What can hang from each mark
J428: J390 J624
J624: J428 J682
J682: J397 J624 J689 J772 J831
J897: J689 J772
J606: J390 J831
J878: J925
J831: J606 J682
J390: J428 J606 J682
J772: J682 J925
J689: J682 J897
J397: J682 J925
J925: J397 J772 J878

In the rows, zero is written as 128.
Known rows, with every way that one mark hangs from another
J428(J390 J624(J682(J689))): [186  61 126 110 128 141  76 118  97  97 173 137 118 141  98 159 153 125
  92 166 121 156 109 152 124 159 153 151 139 136  78 100 131 139 104 121]
J689(J897(J772(J682(J624(J428) J831) J925))): [119 124 151 155 150 139 101 121 141 135 137  87  97 122 121 144 151 144
 127 135  68  84 160 141 116 142 108 190 102 129 109 141 109 159 181 173]
J897(J689): [134 132 120 120 131 118 114 128 113 132  94 106 128 115 140 108 157 107
 156 130 121 138 119 128 123 132 154 153 137 117 121 127 154 129 135 146]
J831(J606 J682(J624 J772)): [140 108 119 150 112 145  80 142 140 122 167 107 153 120 126 113 135 110
  94 118  92  95 138 126  86 163 147 149 133  95  79 129 189 112 175  93]
J606(J390 J831(J682(J624 J689 J772(J925(J878))))): [128 116  99 135 134 138  52 192 154 111 153 145 113 100 127  70 155 141
  91 143 117  86 116 174  89 147 163 159  81  52 100 194 149 148 192 129]
J606(J390(J428) J831(J682(J689))): [119 123 126 153 125 158  93 173 148 128 134 170 144  93 117  83 128 122
  95 131  98  92 124 157 111 137 166 146 100  67 115 182 111 133 148 103]
J831(J606(J390) J682(J397 J624 J689 J772(J925))): [136  78 118 145 116 184  20 185 152 101 168 115 123 130 121 115 156 121
  92 142  88  46 150 140  49 198 144 175  91  55  62 160 204 110 212 106]
J397(J682(J831) J925(J878)): [123 166  85 143 163  95 143 115 125 152 170 122 157 151  90 106 196 115
 142 190 143 124 137 116  67 164 109 118 128  67  95 124 158 127 130 119]
J428(J390(J606) J624(J682(J397))): [179  50 143 124 118 125  60 112  94  76 163 121 134 116  85 144 150 107
  85 141 121 129 118 164 112 131 157 145 130 129  72 107 137  98  97 152]
J624(J682(J397 J689 J831)): [142 117 151 116 149 129  92 162 122 129 170 129  91 141  99 155 169 125
 110 144  83 101 167 139  89 173 120 154 140  71  89 116 146 119 144 154]
J390(J428 J606 J682(J397 J689(J897(J772)) J831)): [ 77 109 212 163 121 168  61 186 101 107 125 149 140  92  62 103 156  89
  82  84  67  15 176 114  52 137 152 151  73  97  74 162  85 113 145 129]
J606(J390(J428) J831(J682(J397(J925(J772)) J624))): [118 109  93 149 116 120  82 173 145 129 161 147 151 106  86  84 151 127
  74 154  94  74 133 171  99 126 156 126  79  57 114 203 135 121 164 129]
J689(J897): [129 135 132 154 140 122 133 125 124 139 113 129 135 120 115 135 128 136
 118 109  98 110 133 151 127 110 129 146 117 119 118 119 100 143 121 116]
J390(J682): [111 131 154 123 108 143 115 134 117 133 127 141 147 102 118 115 119 137
 117 101 135  94 116 135 127 122 144 123 102 140 111 146  98 121 117 123]
J606(J390(J682(J397 J772)) J831): [124 127 124 110 107 133  71 170 142 122 141 152 145  82 132  92 120 152
  98 125 144  61 116 182 111 112 162 139  81  58 113 202 115 110 162 160]
J397(J682): [146 132 125 146 136 122 136 114 128 138 134 121 155 110 116 142 165 130
 147 155 133 132 129 123 121 145 123 134 142 111 118 131 142 105 128 133]
J878(J925(J397)): [126 127 105 142 130 117 129 142 105 171 102 120 113 127 116 122 135  98
 137 136 117 124 120 136 134 134 144 116 127 115 134 118 130 147 117 134]
J878(J925(J397 J772(J682(J831)))): [115 125  94 117 128 102 138 139 106 195 102 111 100 137 105 107 134 144
 129 144 123 117 122 125 128 137 160 114  85 115 131 146 128 147 132 152]
J682(J397 J624(J428) J689 J772 J831(J606)): [130  83 142  99 136 156  28 187 127  98 214  91  86 161 109 153 179 119
  78 175  72  38 197 120  42 192 127 163 161  42  79 130 177 133 247 165]
J897(J689(J682) J772): [139 130 118 142 136 107 150 104 119 159  96 101 139 101 141 115 171  95
 160 146  70 135 144 143 123 139 158 186 119 110 111 141 173 137 159 147]
J925(J397(J682(J689(J897) J831)) J772 J878): [125 145  70 123 188  67 166 158 108 193 116 135 131 138  49  74 184 148
 110 174 120 104  96 133 108 119 137 140  79  70 105 122 138 169 146 104]
J831(J606 J682(J397(J925) J624 J689 J772)): [135  90 104 142 121 154  43 164 136 120 183 108 142 144 101 130 168  98
  92 161  67  55 168 104  40 204 135 138 126  49  61 132 214 109 213  89]
J878(J925(J772(J682(J397 J689(J897))))): [126  97 109 140 111 114 108 133 115 177  98 107 102 136  93 130 147 161
 136 132  94 103 148 130 113 152 155 124  76 100 111 153 121 145 148 158]
J428(J390(J682(J772))): [141 107 140 104  95 151  85 133 109  98 166 141 141 104 113 118 113 139
  91 124 155  88 112 122 126 126 155 140 112 138  98 126 103 108 119 127]
J878(J925(J772(J682))): [123 113 103 135 101 114 129 114 116 175 101 107 110 133 111 117 137 158
 142 129 126 133 129 130 132 142 158 115  83 127 124 155 124 138 131 157]
J689(J682): [125 128 123 131 138 128 161 121 129 154 128 145 135 103 123 138 125 143
 113 129  97 107 143 173 131 133 142 143 113 118 125 134 123 129 128 112]
J878(J925(J397 J772)): [122 121  81 140 120 102 143 136  96 185  97 120 116 137 100 107 140 124
 126 144 120 124 109 139 141 121 156 112  94 115 132 131 132 149 121 130]
J606(J390(J428) J831(J682(J772(J925)))): [117 134 112 155 119 163  70 172 150 115 141 162 138  82 123  79 112 129
  98 124 120  72 111 175 110 132 156 160  83  70 112 188 120 115 152 127]
J428(J624(J682(J397(J925(J772)) J831))): [154  92  94 118 138  96  96 119 101 134 170 121 131 170  87 152 163 132
 105 172 109 134 130 164  88 154 138 121 114  94  78 130 159 127 115 152]
J878(J925): [132 119 121 156 106 125 120 122 113 152 116 115 118 134 128 128 138 112
 146 122 118 138 137 134 122 146 146 117 130 117 124 128 125 139 113 145]
J831(J606(J390) J682(J397 J624 J689(J897))): [143  80 132 164 125 154  66 165 150 126 153 117 149 130 109 117 159 118
  86 126  56  67 158 147  66 172 151 166 107  58  66 145 171 129 181  84]
J390(J606 J682(J772)): [ 91 128 165 132  99 157  69 149 101  92 117 140 152  69 114  94 131 121
  92  79 150  59 128 134  97 106 170 124  79 124  86 160 115  88 143 127]
J606(J390(J428) J831): [114 141 125 138 127 146 112 162 146 124 129 163 137  95 123  92 124 130
 100 130 133 104 115 177 131 106 147 147 100  89 142 183 101 138 140 127]
J772(J682): [120 128 138  98 132 133 121 124 146 140 118 116 109 110 126 134 118 161
 137 124 137 118 135 115 131 142 128 128 106 143 131 150 126 125 149 151]
J831(J606 J682(J624(J428) J772(J925(J397 J878)))): [125 117 103 151 144 155  74 144 139 131 166  98 127 113 101  91 137 113
  98 135  88  62 111 154 104 157 122 177 129  86  79 106 177 136 196 108]

Rows
[113 121  90  94 141  75 138 137 138 152 127 109 103 129  69  77 158 185
 107 132 146 130 108 139 130 112 137 122  58 132 120 166 141 165 167 151] | J925(J772(J682(J624)) J878)
[159  98 112 126 142 119  91 116 111 134 173 117 138 165 102 157 156 110
 112 165 102 129 132 164  77 171 124 138 137  87  71 113 169 126 119 135] | J428(J624(J682(J397(J925) J831(J606))))
[156  74 125  90 117 150  49 148  89 102 173 142 129 134 111 123 111 128
  84 154 158  91  89 140  97 151 166 144 100 142  81 127 115 130 105 139] | J428(J390(J682(J772(J925(J397)) J831)) J624)
[105 150  55 130 141  90 151 113 118 154 136 130 141 159  76  82 164 141
 120 169 144 124 110 133 108 120 121 107  77  98 111 133 148 151 141 102] | J397(J925(J772 J878))
[127 123  85 111 125 120  70 146 124 111 166 118 126 142 102 146 144 119
 115 168 127  68 160 119  75 154 116 108 114  64 102 140 177  96 177 153] | J682(J397(J925) J772)
[133 147  94 129 193  91 150 158 120 172 110 135 130 110  63  96 177 119
 126 160 119 106 100 136 118 127 118 143 115  81 110 106 139 166 145 101] | J925(J397(J682(J689(J897))) J878)
[116 105 128 147 173 138  87 163 121 126 144 100  80 128  82 130 196 116
  99 165  52  75 147 147 117 138 109 184 118 107 105 120 122 202 217 136] | J682(J624(J428) J689(J897(J772(J925(J397 J878)))))
[133 103  91 135 136  87  89 166 140 153 154 126 129 125  83  84 166 129
 102 168  70  90 131 136  87 152 142 123 105  45 106 165 154 145 184 132] | J606(J831(J682(J397(J925(J772 J878)) J624 J689)))
[114 155 106 138 179 120 131 161 120 166 131 146 111 106 101 116 125 151
  93 122  84  49 137 202  93 131 137 183  75  77 100 125 114 156 144 120] | J689(J682(J772(J925(J397 J878)) J831) J897)
[114 134 139 140 110 173 120 126 139 137 128 137 164 114 139  99 122 136
 114 109 145  95 109 157 114 130 144 159  96 112  99 146 133 124 136  83] | J831(J606(J390(J682)))
[145 111 140 121 144 134  94 152 125 125 151 129  98 123  89 161 167 127
 114 142  85 104 153 147 115 160 115 152 134  84  95 116 148 118 150 144] | J624(J682(J397 J689))
[130 112  93 154 139  99 124 159  90 188 117 112 118 139  85 125 193 126
 113 166  91 109 136 134 105 147 161 129 101  89 112 139 134 159 143 131] | J878(J925(J397(J682(J624 J689(J897) J831)) J772))
[136  92 119 129 120 139  57 175 124 103 166 125 119 122 114 126 159 118
  87 135  89  95 157 108  82 172 162 124 125  94  83 149 169 125 184 114] | J831(J682(J624 J689 J772))
[136  96 149 110 129 131  91 140 116  94 212  99 100 148 120 137 160 125
  77 162 104 108 160 134 112 139 136 147 171 124 114 115 111 143 157 168] | J682(J624(J428(J390)) J831)
[118 117 120 153 150 151  98 141 121 126 152 120 109  87 106 160 148 160
  78 129  60  44 162 221 122 127 134 186 100 104 103 135 107 151 186 139] | J689(J682(J624(J428) J772(J925)) J897)
[126 122 121 128 139 148  78 167 114 115 129 141 111 126 116 143 147 138
 103 133 104  81 153 125  91 146 144 148 108  86  94 132 130 143 180 109] | J682(J689(J897) J772)
[ 99 124 128 116 126 137  97 157 117 160 156 135 142 155  80  90 157 136
 108 148 111  51 137 114  50 171 132 133  77  63  73 143 139 134 159 103] | J390(J682(J397(J925(J772 J878)) J689 J831(J606)))
[111 104 118 125 164 175  33 194 109 100 152 111  67 116  96 156 178 136
  76 165  78  32 149 156 106 148 122 179 114  98 102 127 128 172 234 139] | J682(J624(J428) J689(J897) J772(J925(J397)))
[ 66 116 199 149 108 196  73 177  97  96 107 168 144  71  74  96 146  99
  84  79 117  48 139 119  94 127 160 130  76 140  93 160  81 112 133  93] | J390(J428 J606 J682(J689))
[144 122 126 132 140  93 134 119 122 159 118  94 130 120 136 118 172  92
 157 154  55 113 166 136  92 156 154 186 126  80 104 144 181 126 162 176] | J897(J689(J682(J397 J831)) J772)
[132 129 123 151 132 134 100 118 123 132  89  85 112 121 150 107 172  91
 185 149  97 131 120 116 115 154 129 202 110 127 115 138 175 139 165 168] | J897(J689 J772(J925))
[138  97 150 125 115 143  80 139 110 119 178 130 137 140  95 128 150 117
  96 159  94  65 154  99  78 162 138 153 108  97  81 125 106 125 136 126] | J428(J390(J682(J397(J925) J689(J897(J772)) J831)))
[118 118 151 126 137 140  90 141 150 128 146  86  80 134 139 133 156 132
 142 149 102 110 155 104  97 173 107 176  90 145 121 170 155 146 188 185] | J897(J772(J682(J624 J831) J925))
[120 143 105 153 159 130 127 139 127 150 119 144 121  92 100 125 126 161
 105 111  88  62 135 211 111 126 133 181  70  92 100 130 113 150 146 117] | J689(J682(J772(J925(J878))) J897)
[136 129 109 136 150 149  82 154 127 121 139 129 118 115 102 129 183 138
 145 168 141  96 125 119  85 179 117 160 107  83  93 138 162 124 176 134] | J397(J682(J689 J772(J925(J878))))
[139 115 121 148 138 124 112 121 128 152  95  91 115 105 135 122 169 101
 175 155  60  96 143 152 108 163 132 210  99 100 110 145 181 127 171 178] | J897(J689(J682(J397)) J772(J925))
[145  59 138 106  98 138  25 134  82  72 181 132 156 129  93 119 137 107
  71 149 148  73 129 129  55 147 179 116 100 112  56 140 129  92 115 146] | J428(J390(J606 J682(J397(J925) J772 J831)) J624)
[133 104 104 150 133 124  65 175 149 128 154 139 141 110 116 103 165 127
  86 159  73  74 150 168  81 146 158 139  98  34 100 187 138 135 180 120] | J606(J390 J831(J682(J397(J925) J624 J689(J897))))
[163  99 106 116 133 120  84 121 104 110 154 129 126 130 108 158 145 128
 106 141 129 147 116 174 118 140 147 133 129 119  83 126 154 130 123 142] | J428(J624(J682(J772)))
[ 64 126 194 133 110 193  47 200  90  85 139 166 133  86  84  93 146 102
  67  83 125  28 158 110  54 139 173 134  76 109  76 169  96 103 152 112] | J390(J428 J606 J682(J689 J772 J831))
[131  73 164 110  88 146  35 160 103  62 171 123 135  86  92 114 145 116
  62 113 138  55 139 127  95 119 164 135 102 128  86 147 122  86 148 153] | J428(J390(J606 J682(J397 J624 J772)))
[131 108 130 132 152 111  98 154 121 131 185 113 113 110  94 164 153 150
  63 137  41  32 199 205  86 133 144 164 125  60  92 137 118 135 184 168] | J689(J682(J397 J624(J428) J772 J831) J897)
[126 109 160 151 148 144  92 170 128 135 164 102 112 164 126 137 190 103
  94 147  50  97 180 110  54 176 131 187 128  92  88 135 155 178 196 103] | J682(J624 J689(J897(J772)) J831(J606))
[115 139 136 125 112 140 106 152 141 135 126 159 152  82 143  83 122 151
 106 118 146  93 102 183 132 104 163 143  86  90 126 193  91 130 137 131] | J606(J390(J682) J831)
[ 83  99 197 143 105 149  48 197 113  96 132 143 143  50  65  94 149  96
  67  84  94  26 142 157  94 106 152 130  87 112 113 193  93 105 154 157] | J390(J428 J606(J831) J682(J397 J624))
[140  74 131 150 121 169  64 146 153 116 175 106 139 131 111 118 160 118
  90 148  62  66 159 145  81 177 145 162 137  59  70 134 172 121 202 104] | J831(J606(J390) J682(J397 J624(J428) J689))
[135  93 138 155 122 160  89 150 139 136 153 115 143 132 122 117 153 106
 102 129  67 102 143 111  83 184 144 155 137  99  82 124 175 135 173  69] | J831(J606 J682(J624 J689))
[142  96 125 125 131 137  76 148 108 104 157 142 126 122  67 156 138 109
  95 130 111 109 130 164 111 140 131 130 122 117  93 132 139 124 123 148] | J390(J428(J624(J682(J397 J772))))
[131 135 101 145 160 121  84 177 138 158 119 144 118  92 106  79 125 128
 114 137  81  70 101 154 106 143 141 165 101  51 105 141 129 153 171 118] | J606(J831(J682(J689(J897) J772(J925(J397 J878)))))
[137 136 135 166 167 125 118 141 130 149 139 118 127 137 103 124 194 125
 151 166  93 106 146 114  72 178 112 181 114  78  88 129 138 147 153 133] | J397(J682(J689(J897(J772(J925(J878)))) J831))
[145  87 131 139 124 129  87 150 137 131 142 129 132 130 105 125 134 117
 124 136  71  91 153 102  89 176 142 123 129  77  90 129 153 106 148 123] | J831(J682(J397 J689))
[110 141 126 124 110 161  70 168 140 120 130 157 135  78 147  84 118 158
 106 122 157  68  98 188 119 116 159 158  67  83 117 201 104 124 158 144] | J606(J390(J682(J772(J925))) J831)
